What can hang from each mark
Z_364: Z_743 Z_971
Z_891: Z_149
Z_971: Z_989
Z_359: Z_149
Z_956: Z_668
Z_149: Z_891 Z_989
Z_989: Z_743 Z_971
Z_743: Z_364 Z_668 Z_989
Z_668: Z_37 Z_584 Z_956
Z_584: Z_668 Z_989

Each row was made from one small tree. The marks that hang from a mark follow it in brackets, in the order of their numbers. Every link used is in the known rows. Write each row's tree.
Known rows
Z_149(Z_891): [ -7.0  10.8 -47.4   0.1  57.6  -8.2 -16.7   5.2   1.1  -3.3 -33.9 -17.4
   4.0  -1.3  -2.7   7.4   0.0  -3.3  -4.3  -0.1  -0.4 -10.2  22.6 -48.9
   0.7  -2.1]
Z_891(Z_149): [-21.9  15.2 -15.9  -7.0  41.7 -15.9 -18.7  10.7  -2.0  -6.6 -20.3  -3.5
   1.4 -10.3  -5.2  11.3  -2.4   1.9 -13.1   4.9   2.5  -0.1   3.9 -57.3
  -2.7  -2.0]
Z_891(Z_149(Z_989(Z_743(Z_364(Z_971) Z_668)))): [-12.4  12.3  10.8  -7.5   8.6  -2.8  27.3   1.5  18.1  13.3  16.5 -16.6
  10.2 -19.2   1.6  32.1  14.2   2.5  11.2  10.7  14.8   1.3 -26.6 -13.3
  -8.8  15.3]
Z_743(Z_364 Z_668(Z_37)): [-11.3   7.3 -27.8  12.3  43.1   2.8  -3.5   4.2  18.5 -12.7 -28.1  -1.9
   5.0 -28.2  -2.3   3.6   7.4   5.5  -6.1   4.8   6.6 -16.4  -4.4  57.0
   4.4  -7.2]
Z_743(Z_364(Z_971) Z_668(Z_584(Z_989) Z_956)): [  6.4  -9.6  47.8   5.7 -34.9   9.0  10.0   5.0  -2.7 -47.6 -13.2   7.6
 -14.3  10.7   1.5  13.3 -22.8  16.5  13.5   1.5   7.0   9.6   0.5  44.5
  -3.1 -35.7]
Z_743(Z_668(Z_956)): [-12.0  -0.3 -23.1   9.7  10.7  -2.8  -0.9  17.8  -2.4 -15.3  -8.6  -0.5
 -11.5  -3.3   1.1   2.5  -1.8   7.2  -0.6  -0.6   4.8  -2.0  10.4  16.4
  -3.4  -5.0]
Z_743(Z_668(Z_584)): [-11.1   1.0 -20.4  14.7   5.5  -3.2  -3.3   9.7  -0.1 -22.9  -8.5   4.5
 -11.1  -2.3   0.1   8.9  -4.2   9.5   0.3   1.9   3.6  -4.1  11.8 -10.5
  -5.1  -8.8]
Z_149(Z_891 Z_989(Z_743(Z_364) Z_971)): [ 16.0   1.9 -21.8 -10.8  33.0   7.7   7.7 -25.3  18.9  22.1   3.7 -28.9
  24.4 -10.1   0.7  17.3  12.1  -5.3   4.1  -8.7  10.7 -11.5  -4.4 -25.8
   8.7  19.6]
Z_891(Z_149(Z_989(Z_743 Z_971))): [ -5.5   7.9   9.5 -19.5   1.6  -8.2  -0.4 -10.9   4.1  29.1  29.3  -8.4
   9.5  -6.8  -2.4   9.2   7.3  -4.3  -3.8  -4.4   6.8   3.6 -17.4 -70.7
   2.1  22.0]
Z_359(Z_149(Z_891 Z_989(Z_743(Z_668) Z_971))): [ 17.1  -1.6 -34.6  10.2   1.7  -9.7   7.1 -27.4  15.6  44.9   0.0 -21.8
  37.4   9.2   3.2  12.7  27.0 -11.9  -8.7  -4.8   6.1 -13.4   7.1 -22.5
   6.7  23.7]
Z_989(Z_743): [-13.3   8.1 -41.7 -16.4  38.5  -4.5   4.6   6.7  -6.2  17.3  15.5   4.6
   6.0  -3.3   4.4  -1.7   3.5  -9.5  -3.8  13.3  -2.3  -8.2   0.5 -26.4
 -11.1   5.2]
Z_668(Z_37 Z_584(Z_989(Z_743 Z_971))): [  8.5  -6.8  39.6 -10.6 -26.8   7.1 -10.8 -16.5 -10.3   0.8  23.1  22.5
  -3.0  16.5  -3.5 -22.1 -19.4  -3.6  -0.7  -1.5 -10.6   7.6  -8.5  -0.4
   1.8 -21.2]
Z_364(Z_743(Z_668(Z_37) Z_989) Z_971): [  0.2  -1.5   5.1  12.2   8.1  -5.2   6.8  22.6 -10.3  14.7 -30.4   9.8
 -16.5 -19.1   6.4 -14.2  16.5  -3.8   7.2   9.5  -8.5 -21.3  -8.8  16.6
   4.6  15.0]
Z_149(Z_891 Z_989(Z_743(Z_668))): [ -4.6   9.3 -39.0  -0.1  23.3  -4.8  15.5   3.4  11.2  17.2  16.7 -24.4
   8.0   3.8   3.8  11.4  13.0  -4.2  13.7   2.6   1.0  -2.1   1.5 -41.9
  -6.2  27.9]
Z_364(Z_743(Z_668(Z_584 Z_956) Z_989(Z_971))): [ 21.7 -24.7  29.9  27.4 -42.6   2.5   3.7   2.5 -20.2 -10.3 -18.7   6.2
 -19.1  -1.4   6.1  -5.4  -1.7  11.8   3.4 -13.3  -3.9  -5.7  10.3   9.5
  11.5   9.1]
Z_956(Z_668(Z_37 Z_584)): [-19.6  11.2  24.4   9.8 -33.0  -2.6 -12.6  12.1  -2.1 -12.0   9.7  19.4
 -17.1  -6.3  -6.6 -24.4   0.8   0.5  -8.0   3.5  -7.8   4.6   9.0  51.5
 -14.5 -18.5]
Z_668(Z_37 Z_584(Z_989) Z_956): [ -1.9   0.9  67.2 -19.1 -38.5  -2.0 -27.8   5.9 -18.5 -40.3   6.6  22.2
 -21.8  19.2  -3.7 -32.5 -36.3  12.7   9.3  -3.0  -8.2  18.5  -0.8  31.9
   1.2 -40.2]
Z_989(Z_743 Z_971): [  0.7  -3.0 -38.1  -4.9  25.7   3.4   3.3  -7.7  -2.6  29.0  11.2   3.3
   7.1  -5.4   0.5   3.2   9.0 -11.4 -11.7   1.6   1.4 -10.4   2.4 -32.9
  -0.6   6.5]
Z_668(Z_37 Z_584(Z_989(Z_743)) Z_956): [  0.1   0.0  63.8 -23.1 -45.4   0.8 -10.9   1.1 -21.8 -18.8  35.6  23.6
 -14.2  23.9   0.0 -33.5 -30.7   4.5  11.7   5.0 -13.1  22.8  -6.2  33.8
  -8.5 -34.5]
Z_584(Z_668 Z_989(Z_971)): [ -1.3  -9.6 -18.8   2.1  -7.5   9.3  -2.8   6.1  -1.8  -2.5 -29.6  11.6
   0.8  20.2  -7.1   4.8  -1.2 -12.2 -14.1   2.8 -13.3  21.0   6.2 -21.2
   3.2  -2.2]
Z_743(Z_364 Z_989): [ -7.6  -0.1 -44.5  -1.6  46.7  -3.8  -5.2   6.8  -3.9 -10.5 -15.4  -7.1
   1.0 -25.4   6.1  -5.6   2.8  11.7  10.9  -0.3   1.4 -37.1  -8.2   1.2
   8.2  23.1]
Z_359(Z_149(Z_891)): [  1.4  10.0 -47.0  -0.3  48.3 -20.7 -24.2  -9.9   1.7  11.8 -42.5 -13.6
  31.1   6.9   0.3   5.6  10.4  -9.0 -19.3   4.3   1.0 -18.4  28.4 -24.0
   3.2  -6.8]
Z_956(Z_668): [-22.5  10.1 -34.0   9.8  11.8  -5.1   1.6  18.7   0.7  -0.3  -3.3   6.9
  -6.1  -7.5  -1.3  -6.5  13.3  -9.2 -15.5   8.3  -4.3  -6.0  17.7   9.8
 -15.6   6.6]
Z_149(Z_891 Z_989(Z_743(Z_668(Z_956)) Z_971)): [ 11.8  -5.9  -4.3   7.6 -17.5   4.7  12.9  -9.7   7.9  21.0  20.7 -25.4
   3.0   7.6  -0.1   8.9   8.6   0.2  11.6 -15.6   6.5   4.1   3.8 -14.0
   3.7  17.0]
Z_971(Z_989): [ -5.6   8.3  -6.6 -14.4  25.3  -8.4 -13.6  14.7 -10.7 -17.6   8.4   8.9
 -15.9  -1.5   3.2   3.8  -9.8  -1.3 -11.0   1.8   7.6   4.2   2.3 -38.6
  -4.2  -7.7]
Z_364(Z_743(Z_989(Z_971))): [ 15.9 -12.0 -22.0   2.5  26.1  -3.0  -5.0   2.9 -15.8  15.2 -29.9   4.3
  -2.3 -13.2   6.8  -8.9  11.0  -7.0  -8.9  -3.5  -6.4 -23.6   5.5 -41.1
  15.8  29.7]

Which tree is each row?
[-12.5   1.4  32.4 -12.5 -37.1   4.2 -13.6  20.7 -10.8 -16.9 -16.4  18.7
 -12.7  23.6  -7.7 -22.6 -16.1  -3.6  -1.0   8.2 -19.1  39.4  -2.7  51.2
  -3.4 -25.2] : Z_584(Z_668(Z_37 Z_956) Z_989)
[-16.0   5.4   0.9 -11.0  -5.2   2.3 -13.2  18.2  -3.3  -9.5 -25.1  18.8
  -5.2  16.9  -7.4 -16.4  -7.3  -9.8  -6.7  13.6 -20.3  26.9  -4.6  19.8
  -3.2 -13.0] : Z_584(Z_668(Z_37) Z_989)
[  5.9  13.3 -26.8 -24.3  21.6 -19.5  -6.0 -16.9   3.9  36.8  13.8 -17.6
  35.3  12.3   6.2  -0.7  15.7 -12.5  -2.4   6.9   0.7 -10.7   7.1 -30.4
  -2.6  16.4] : Z_359(Z_149(Z_891 Z_989(Z_743)))
[ -4.9  -9.3  -6.7  15.8  -2.5   2.3  14.7  17.0  -4.3 -14.0 -12.5  -9.1
 -14.3 -21.1   5.6   4.6   4.3  17.8  23.6  -3.2   8.5 -28.6 -11.1  44.2
   3.7   7.9] : Z_743(Z_364(Z_971) Z_668(Z_956) Z_989)
[  7.4   0.0  18.2   9.4  -0.6  -0.4  12.3  13.2  -5.6  -7.8 -32.2  12.9
 -13.1  -1.1   4.4  19.0   6.1  -4.0  -7.2  12.7   2.3   6.5  14.2  -6.4
  -7.2 -15.6] : Z_364(Z_743(Z_668(Z_584)) Z_971)
[-12.7  12.6  -7.5  -4.6  22.0  -5.3  20.2  -1.3  19.3   5.8  16.3 -17.3
  17.5 -18.7   2.4  26.3  10.6   5.0   3.8   8.2  11.3   4.2 -20.7 -15.0
  -5.7  24.1] : Z_891(Z_149(Z_989(Z_743(Z_364 Z_668))))
[-19.8  12.8  -7.7  -6.6   8.6 -13.6  13.6   6.7   8.0  14.3  28.8 -11.7
   5.6  -6.4   1.8  14.3   8.7   1.2   5.5   7.3   4.7   8.2 -16.4 -47.6
  -8.8  26.7] : Z_891(Z_149(Z_989(Z_743(Z_668))))
[ -0.9   5.5  -8.1  -3.6  -4.9  -3.2  13.5   5.5   3.5   8.6  23.9 -25.2
  -0.3   9.4   3.5   4.0   4.8   2.3  19.1  -3.2   2.4   9.4   3.6 -10.5
  -6.7  15.5] : Z_149(Z_891 Z_989(Z_743(Z_668(Z_956))))
[ -0.1  -4.4  46.7  13.4 -55.3   5.9 -12.9  -3.5  -3.0 -16.9   2.3  24.9
 -13.0  12.0  -9.4 -28.3 -10.8  -2.9 -12.7  -6.1 -12.8  10.4   6.8  34.2
  -2.5 -20.7] : Z_956(Z_668(Z_37 Z_584(Z_989(Z_971))))
[ -0.2  -8.8  36.1  -0.8 -47.1  11.6 -14.4   6.2  -6.8  -5.0 -19.6  17.5
 -10.1  21.1 -11.7 -19.5 -10.3  -5.5  -7.9  -4.4 -15.6  33.0  -3.0  47.1
   7.1 -24.6] : Z_584(Z_668(Z_37 Z_956) Z_989(Z_971))
[-13.2   6.4  43.6   5.1 -43.8  -1.8 -13.4  11.0  -7.4 -28.8   6.6  26.5
 -16.3  13.7  -5.5 -31.5 -15.1  -1.5  -5.4   5.6 -16.3  14.1   7.2  41.7
 -12.9 -20.8] : Z_956(Z_668(Z_37 Z_584(Z_989)))
[ -0.4   1.6  -2.0   5.3  10.6   1.4  19.3 -17.1  23.6  16.7  11.7 -19.1
  20.5 -20.7  -1.3  28.9  15.4   2.7  -3.7  -3.3  15.0  -1.9 -19.7 -18.5
   4.2  25.7] : Z_891(Z_149(Z_989(Z_743(Z_364 Z_668) Z_971)))
[  6.6  -8.7   5.6  16.1  -3.2  15.7  11.4 -12.3  11.2  13.8   3.0  -0.6
   8.2 -19.0  -2.4   0.3   8.7   1.8  -5.6  -4.3   7.6  -5.8  -8.4  82.2
   4.8 -13.3] : Z_989(Z_743(Z_364 Z_668(Z_37 Z_956)) Z_971)
[ -1.2 -13.3   3.7  26.3 -26.4   1.0 -11.0   7.2  -8.1   2.7  -2.4   0.9
 -18.9 -14.5  -2.4 -27.5   2.5  15.1  10.6 -19.9  -1.7 -24.9  -9.0  41.0
  17.3  10.5] : Z_743(Z_668(Z_37 Z_956) Z_989(Z_971))
[ 17.5 -12.7  14.0  -7.2  -3.8  13.0   7.0 -24.3  -2.0 -13.0   7.2   9.7
  12.0   9.1   1.5   6.9 -16.1  -0.2  -3.2   0.7  -0.4   2.3  -2.7  -2.7
   1.2 -14.9] : Z_668(Z_584(Z_989(Z_743(Z_364) Z_971)))
[  8.4  -7.0  39.0 -18.7 -21.6   7.4   5.5  -7.5 -13.8 -31.8  21.0  10.7
   1.6  16.1   5.1  -3.5 -28.6   8.2   9.8   7.6  -2.7  17.3  -0.9  33.4
  -9.6 -27.2] : Z_668(Z_584(Z_989(Z_743(Z_364))) Z_956)
[  7.0  -7.8 -19.9 -12.7  15.7   4.8   3.4  -9.0  -7.9  11.6   9.8  10.5
   8.7  14.3   1.7  -4.9  -6.8 -13.1  -8.9   4.2  -6.6  -0.1   1.6 -43.1
   0.4   3.5] : Z_584(Z_989(Z_743 Z_971))
[  3.4 -15.2 -51.9  31.9  26.3   6.1   7.1  -3.0   8.0  -2.6 -25.9 -11.1
   3.3 -27.6   2.6   8.2  12.4  12.0   2.8 -11.6   7.0 -42.0  -5.6   8.2
  17.5  29.3] : Z_743(Z_364 Z_668 Z_989(Z_971))
[  1.3  -2.9 -27.5  -0.9  -1.5   2.5  17.8  -5.2  11.7  28.3  35.3  -5.5
   3.8  -5.9   3.5   7.0  16.3  -3.6   3.6  -3.8   7.1  -7.1 -11.9 -26.7
   2.5  29.8] : Z_149(Z_989(Z_743(Z_668) Z_971))
[ 15.0  -3.2 -35.9  13.3  25.7  10.3  21.1 -20.7  26.9  19.9  -1.7 -32.7
  22.0 -11.6   1.0  26.6  18.4  -1.9   4.2  -8.7  11.5 -12.1  -3.1  -9.9
   7.3  25.8] : Z_149(Z_891 Z_989(Z_743(Z_364 Z_668) Z_971))
[  6.7  -8.5  49.7  15.8 -41.8  -4.2  -6.4  16.2 -22.4 -17.9 -12.0  13.7
 -24.2  -5.3   5.8 -27.7  -8.9  13.3  12.1  -2.2 -11.0   1.1  -0.3  50.3
   5.2  -2.5] : Z_364(Z_743(Z_668(Z_37 Z_584 Z_956) Z_989))
[  1.1   6.3   9.5 -14.2  26.7   0.9   0.5   8.8  -0.3 -16.7  -4.3   4.0
 -10.0 -14.2   3.6  22.9  -4.8   0.5  -6.4   4.8  18.2  -2.9  -9.0  -2.1
  -3.6 -19.4] : Z_743(Z_364(Z_971(Z_989)))
[  7.8 -14.6   3.4  19.9 -18.6   4.6  -4.2  -6.5  -1.5 -28.1 -14.1  11.3
  -8.0  16.0  -2.9   5.6 -16.3   7.0  -3.1  -7.8  -0.7   3.4   9.1 -28.4
   7.0 -10.4] : Z_743(Z_668(Z_584(Z_989(Z_971))))
[ 15.0 -15.8  44.9 -10.3 -46.8   8.2  -1.3 -12.5 -20.8 -12.0  28.6  16.8
  -8.5  27.7   0.4 -11.3 -24.9   1.8   2.4  -5.6  -5.5  18.3   2.5  -9.2
  -2.8 -22.9] : Z_668(Z_584(Z_989(Z_743 Z_971)) Z_956)
[ 10.6   2.3  16.1   3.1  11.8  -3.1  15.1  22.5  -8.0  -5.5 -21.3  13.1
 -16.8  -2.6   8.3  24.2   7.9 -12.7 -17.2  13.1   7.8  12.8   5.6 -24.5
  -7.6  -7.1] : Z_364(Z_743(Z_668) Z_971(Z_989))
[-19.5   5.4  13.5  -6.1 -23.2   3.2 -14.0  22.6  -5.5   0.2 -14.2  11.6
 -13.5   3.4  -8.8 -15.2  -0.1  -2.2  -2.7   5.2 -10.5  27.4   0.1  63.8
  -4.5 -21.9] : Z_584(Z_668(Z_37 Z_956))
[  6.7  -7.0   8.3  22.9  -7.7  15.8   9.4 -20.3  13.9   5.3   4.4   5.0
   7.4 -17.9  -3.1   6.9   6.1   4.5  -5.0  -2.7   5.9  -7.4 -10.4  59.3
   2.6 -14.9] : Z_989(Z_743(Z_364 Z_668(Z_37 Z_584)) Z_971)
[  8.4  -0.5 -34.2   9.9  11.4   3.0  13.1 -11.9  15.2  27.5  10.8 -26.0
  10.4   2.0   0.5  15.1  17.7  -6.3   5.8  -9.6   5.0  -6.8   2.0 -47.2
   3.9  29.2] : Z_149(Z_891 Z_989(Z_743(Z_668) Z_971))
[  9.3   3.9 -24.3 -13.1  18.1   0.4   0.7 -15.4   7.5  31.1  19.0 -22.7
  11.1   3.2   0.0   6.1  11.5  -8.2   5.4  -9.4   3.4  -7.2   0.7 -60.5
   5.4  22.3] : Z_149(Z_891 Z_989(Z_743 Z_971))
[  5.5  -9.2  28.7  10.1 -21.3   6.3   2.5   1.1  -2.7 -57.4 -14.9   5.2
  -7.3  10.7   1.5   6.5 -26.2  19.0   7.2  -1.1   3.3  13.3   6.3  45.2
  -0.5 -27.4] : Z_743(Z_364 Z_668(Z_584(Z_989) Z_956))
[  9.1   4.9 -20.5  -8.0  25.4  -3.1 -16.2 -10.4  12.1  10.2 -10.9 -23.3
   3.1  -1.9  -4.0   6.7   5.6  -0.9   3.4 -18.0   8.3 -10.4   7.9 -64.1
  15.4  16.4] : Z_149(Z_891 Z_989(Z_971))
[ -3.1  13.9 -27.9 -24.1  31.3  -7.2   1.8  -1.3   3.8  20.0  22.7 -20.3
   7.5   4.4   3.3   2.4   5.9  -7.1  12.8   2.5  -0.3  -0.9  -0.1 -56.5
  -5.2  22.5] : Z_149(Z_891 Z_989(Z_743))
[ -8.1   5.8  47.9 -12.5 -27.1  -3.1 -28.0   7.1 -12.9 -22.1   9.4  14.8
 -22.3   0.5  -4.9 -24.2 -20.6  13.7   6.5  -5.4  -0.1   8.7   1.6  43.4
  -0.3 -37.2] : Z_668(Z_37 Z_584 Z_956)
[  0.3  -5.0  45.9   9.7 -61.1   9.5   4.3  -9.5  -6.4   4.9  32.0  27.0
  -5.3  16.3  -5.2 -27.9  -5.3 -11.4 -10.1   1.8 -16.8  14.6   2.2  36.9
 -12.0 -14.9] : Z_956(Z_668(Z_37 Z_584(Z_989(Z_743 Z_971))))
[ 12.2  12.1 -25.5 -22.4  35.7 -12.2   0.7 -25.4  15.2  27.2   0.3 -24.4
  45.9  -0.4   7.1  12.4  17.4  -8.6  -3.0   8.0   7.8 -15.2   2.7   6.1
   0.7  13.3] : Z_359(Z_149(Z_891 Z_989(Z_743(Z_364))))
